Each row was made from one small tree. The marks that hang from a mark follow it in brackets, in the order of their numbers. Every link used is in the known rows. Write each row's tree.
Known rows
z_38[z_294 z_536 z_672]: [ -4 -17  -2  32  10   5  10  -4  -7   5 -15   1  17  12  -6   0 -11  13
  -8 -15 -12 -14 -14 -12  -2   5  22   9]
z_529[z_912]: [  3  -5  10   0  -4   0  12  -2   6   9  -2  -6   0  10   6   6  -5  -8
   1   3 -16   3 -10  -7   3   8  24  -2]
z_912[z_597 z_652]: [  3   2  19 -25  -1  -4   7   9   1  -9   4  -3  -7  -1  -6   7   0  11
  -7  -3 -15   5 -10  -2  -5  13  14  -8]
z_246[z_564[z_912]]: [ 11   6  15  -3  -6   8  21   2  -1   8   6   9  -4  15   3   0  -4  16
 -16  -3  -5  -3  -9 -12  -3   8   2  -2]
z_38[z_294 z_536 z_672 z_912]: [ -5 -19  -4  27  13 -11  12 -17  -4   0 -16  -4  19  11 -14   2 -15  19
 -11 -15 -13 -20 -16 -18  -6   1  25   5]
z_564[z_246 z_912[z_652]]: [ 17   7  34 -21  -9  11  18   1  13  11   5  -2   2   3  -2   0  -8  29
  -5  -6 -14   2 -15 -16  -3   8  -7  -6]
z_748[z_529[z_912]]: [ 13 -19   5  -4  -3   6   7  -4  10  15   9 -12  -1  14   4   9   0  -8
  10  -3 -12   2 -10 -10  -2   7  29  -2]
z_696[z_912[z_597]]: [  6   3  20  -8   2  -6  15  -3   4  -6   5   2 -10   7 -11   0  -4 -11
   1  -1  -7  -8  -7  -8  -4  11  15  -2]
z_529[z_246[z_564[z_748]] z_912]: [ 16   0  16  -5  -2   0  24   1  16  12 -14   8   5   0  22  -4   0  -3
 -22  -3 -10   3 -23   8  -6  -1  16   2]
z_564[z_246 z_912]: [ 11   8  25  -1  -9  13  20   0  14  16   5   2  -4   9   2  -3  -7  15
  -3  -5  -9   2 -15 -19   3   6  -3   0]
z_38[z_672]: [ -5 -14   5  14   0   2   9  -2  -4   7  -6   5   5   7  -2   0  -5  11
  -7  -3 -16  -6  -9 -11  -2   6  20   8]
z_748[z_529[z_246 z_912]]: [ 17 -21   5  -6  -3   6  12   4  15  24   6 -10   3   8  14   5   0  -8
   4  -6  -9   2 -12   4  -2   5  35   5]
z_782[z_38]: [ -6   1   7 -16   0   7   9   0  -4   8  -1  -2  -6   1   9  -8  -3   3
  -4   5  -7   7  -3  -6   6  11  20   0]
z_782[z_38[z_536 z_672]]: [ -8 -16   2   2  15   1   9  -5  -7   8 -10   1   1  10   8 -10 -10  10
  -2 -10 -14  -7  -7 -13  -1  13  20   6]
z_748[z_529[z_912[z_597 z_652]]]: [ 16 -16  18 -34   2  -1   6   3  14  -4  14 -16  -4   6  -2  12   2  -2
   5  -8 -16   7 -13  -8 -11  14  22 -12]
z_246[z_564]: [  1   2   2   1  -3   2  14   1  -5   8   6  11  -7   9   5  -2   0   7
 -17  -4  -8  -1  -6  -7   3   3  11   0]
z_294[z_38]: [ -6   5   4  -1  10   6   4   3  -3   5   2   1  -5   1   5   2  -3   4
  -8   1  -5   4 -13  -9  -8  10  18  -7]
z_912[z_652]: [  2  -1  15 -17  -5   2   5   4  -3   5  -2  -3   2   2   0   6  -3  19
  -3   2 -16   1  -7  -3  -1   8  16  -5]
z_748[z_529]: [  7 -13  -1   0  -3  12   4   2   2  14  10  -5  -8   9  -2   5   2   8
   8  -2  -8   0  -8  -7   1   6  23   1]
z_529[z_246 z_912]: [  8  -7  11   0  -3  -3  17   4  11  19  -6  -3   6   6  17   1  -4 -10
  -6  -2 -15   4 -12   7   2   5  31   5]
z_38[z_536 z_672 z_912[z_652]]: [ -2 -21   9  -3  11 -21   9 -15  -3   0 -12  -4  12   8  -9   5 -13  32
  -6 -13 -25 -19 -12 -15 -11   6  20  -4]
z_38[z_294 z_536 z_672 z_912[z_597]]: [ -5 -16   2  20  17 -18  13 -13  -2 -16 -10  -4  12  10 -20   3 -13  11
 -15 -20 -11 -17 -19 -17 -10   6  23   1]
z_38[z_536 z_912[z_597]]: [ -2  -2   6   0  11 -21  10  -7   1 -10  -1  -6 -14  11  -7   6  -9   6
  -3 -12 -12 -10 -13 -10  -3   9  22 -12]
z_564[z_246 z_748 z_912[z_652]]: [ 21  12  41 -25  -8  16  20   0  23   5  -9   0   5  -5   2  -2  -7  36
  -6  -1 -13   5 -28 -13  -6   6 -14  -6]
z_294[z_38[z_536]]: [ -5   2   0   7  19   2   4   2  -4   7  -1   1  -9   9   8   4  -8   8
  -1  -9  -6  -4 -14  -8  -8  14  18  -9]
z_748[z_529[z_246]]: [ 11 -16   0   0  -4  10   8   8   6  24   8  -2  -3   5   6   1   2   7
   1  -7  -4  -1 -10   7   1   4  31   8]

Write each row's tree
[ 26  -4  18 -11  -4  21  18  -2  11   7   2   5  -2  10   4   0   2  25
  -9  -5  -1   0 -21 -12  -8   5   1  -5] => z_246[z_564[z_748[z_529] z_912]]
[ 23 -19  11 -32  -2   0  17   4  14  21  11  -4   6   6  14   4   3   5
 -13 -13 -14   2 -12   3 -13   3  23  -1] => z_748[z_529[z_246[z_564] z_912[z_652]]]
[ 20   9  32 -27  -6  11  19   1   8  -2 -10   8   6   2   2   2  -3  37
 -20   1 -11   1 -21  -7 -11   7  -7 -10] => z_246[z_564[z_748 z_912[z_652]]]
[ 23  -7  24 -16  -1   7  15  -4  33  -1   8  -8 -10   0   5   2   2 -10
   4 -11  -7  11 -31 -14  -9   5   6  -5] => z_564[z_246 z_748[z_529[z_912[z_597]]]]
[ -7 -13   3   6   5  11  12  -6  -7   3 -11  -1  18  -1  -4 -10  -7   7
 -15  -4  -7   2  -9 -14  -1   6  23  13] => z_782[z_38[z_294 z_672]]
[ 18  14  37 -10  -6  12  23   3  24  -7  -4   3  -9   0   2  -3  -4  13
  -8  -5  -4   7 -32 -14  -5   8 -12  -6] => z_564[z_246 z_748 z_912[z_597]]
[ 15 -14  -2  -4  -2   8  14   6   5  23  12   7  -5   8   9  -2   5   6
 -13 -11   0  -2  -9   3  -5   0  22   6] => z_748[z_529[z_246[z_564]]]
[ -1  -2   4  12  12 -16  12  -9   1 -13  -5  -9   2   9 -13   7 -11   6
 -11 -15  -5 -11 -17 -11  -3   6  23  -4] => z_38[z_294 z_536 z_912[z_597]]
[ 17 -14  13  -8  -3  12   9  -5  17   8  -5  -9   2   6   7   7   1   0
   8   1 -12   4 -22  -6  -5   5  22  -3] => z_564[z_748[z_529[z_912]]]
[-10 -10   7  -3  22 -18   9 -11  -2 -16   1   0   0  -3 -10   3  -6   5
 -21  -9  -8  -3 -20 -19 -23  10  18  -7] => z_294[z_38[z_672 z_912[z_597]]]
[ 19 -22  14 -27  -3   3  11   5  17  21   5 -13  11   3  10   8   0   5
   2  -8 -18   3 -13   5  -9   7  31  -1] => z_748[z_529[z_246 z_912[z_652]]]
[ 27  -4  26 -15  -3  15  18  11  19   4  -2  -4  -1   1   2   1   2  14
  -2  -8   0   5 -28   7  -9  10  14  -1] => z_564[z_748[z_529[z_246]] z_912[z_597]]
[ -8 -13  -1  14  25   0   4  -2  -8   5  -7   5   1   9   3   0 -11  11
  -6 -14 -11 -10 -18 -14 -16  13  17  -1] => z_294[z_38[z_536 z_672]]
[ -3  -1   1   3  10  12  10  -1  -6   6  -9  -6   5   7   5  -6 -10   6
  -4  -8  -3  -1  -8  -8   5  10  24   2] => z_782[z_38[z_294 z_536]]
[ -5   0   0   2  23 -15   5 -11  -1   2  -2  -2  -5   7   1   5 -12  13
  -6 -10  -7 -11 -16 -14 -12   9  22 -13] => z_294[z_38[z_536 z_912]]
[ 16  13  28 -12  -3   6  23   5   9 -13  -3  10  -8   5   0   0   0  13
 -22  -3  -1   4 -25  -8  -9   9  -6  -9] => z_246[z_564[z_748 z_912[z_597]]]
[ 19   3  24 -25  -4   4  23   9   6  15   0   6   8   5   8  -1  -4  28
 -25  -7 -12  -1 -11   3  -8   7   5  -2] => z_529[z_246[z_564[z_912[z_652]]]]
[ 14  -2  22 -33   0 -13  21   8  13   0   4   2   0   0  12   4   1  -6
 -26 -12 -15   7 -15   6 -13   7  15  -5] => z_529[z_246[z_564] z_912[z_597 z_652]]
[ 16   3  20 -14   2  -6  24   5  20  -2  -8   7  -3  -1  17  -2   2 -12
 -25  -8  -6   8 -28   8 -10   2  14  -2] => z_529[z_246[z_564[z_748]] z_912[z_597]]
[  2  -5   7  -3   8 -12   9 -11   0  -4 -11 -11  16   5 -12   8 -13  29
 -10 -12 -14 -14 -13 -10  -4   3  22  -6] => z_38[z_294 z_536 z_912[z_652]]
[ -6 -20   0  17  11 -18  11 -16  -3   4 -12   0   3  13  -7   2 -14  19
  -5 -12 -19 -20 -13 -16  -6   5  23   1] => z_38[z_536 z_672 z_912]
[ 22 -13  18 -15   1   3  14   5  25   3  -3  -9  -1   0  11   4   4 -10
  -1  -8  -7   9 -29   9  -8   6  27   0] => z_564[z_748[z_529[z_246 z_912[z_597]]]]
[ -6   4  10 -12  16 -17   7  -7   1 -14   6  -3 -11  -3  -6   7  -5   1
 -17  -4  -4   2 -18 -13 -16  10  19 -14] => z_294[z_38[z_912[z_597]]]
[ -1   0  14 -28  26 -23   5  -5   1 -16   0  -9  -8   0  -7   9 -10  16
 -12 -14 -13  -5 -20 -11 -22  16  15 -22] => z_294[z_38[z_536 z_912[z_597 z_652]]]
[-10 -12   3   4  32 -23   8 -11  -3 -13  -3  -2  -3   5  -8   3 -12   8
 -13 -18 -10 -12 -23 -20 -23  13  20 -10] => z_294[z_38[z_536 z_672 z_912[z_597]]]
[ -1 -21   7   6  14 -15  10 -16  -2  -4 -16  -8  26   6 -18   5 -15  32
 -13 -15 -18 -19 -16 -15 -11   3  22   0] => z_38[z_294 z_536 z_672 z_912[z_652]]
[ 27   2  31 -17  -5  19  19   2  27   0   8  -3 -11   3  -2  -2   0  15
   3 -10   0   7 -32 -16  -8   9  -7  -5] => z_564[z_246 z_748[z_529] z_912[z_597]]
[ 20 -11  10 -11  -2  10  15  -6  16   8   0   0  -2   9  11   2   4   0
  -7  -5  -7   4 -21  -8  -9   1  14  -4] => z_246[z_564[z_748[z_529[z_912]]]]
[  3  -3  13 -11  13 -18  10  -6   2 -18  -6 -12   7   3 -17  11 -10  20
 -13 -16 -14 -10 -17  -9  -8   7  20 -12] => z_38[z_294 z_536 z_912[z_597 z_652]]
[ -5  -3   1   1  13  -5  12 -16  -3   0 -11 -10   7   5  -3  -4 -13  12
 -10  -8  -4  -6 -10 -14   3   5  27  -2] => z_782[z_38[z_294 z_536 z_912]]
[ -5  -4   3 -11  13 -13  11 -15  -3   4  -6  -7  -7   8   6  -4 -12  10
  -2  -5  -8  -8  -6 -13   3   9  25  -5] => z_782[z_38[z_536 z_912]]
[ -3  -4   0  19   8 -10  11 -13   1   1 -10  -7   9  11 -11   5 -13  15
  -8 -11  -8 -14 -13 -12   1   2  26  -3] => z_38[z_294 z_536 z_912]
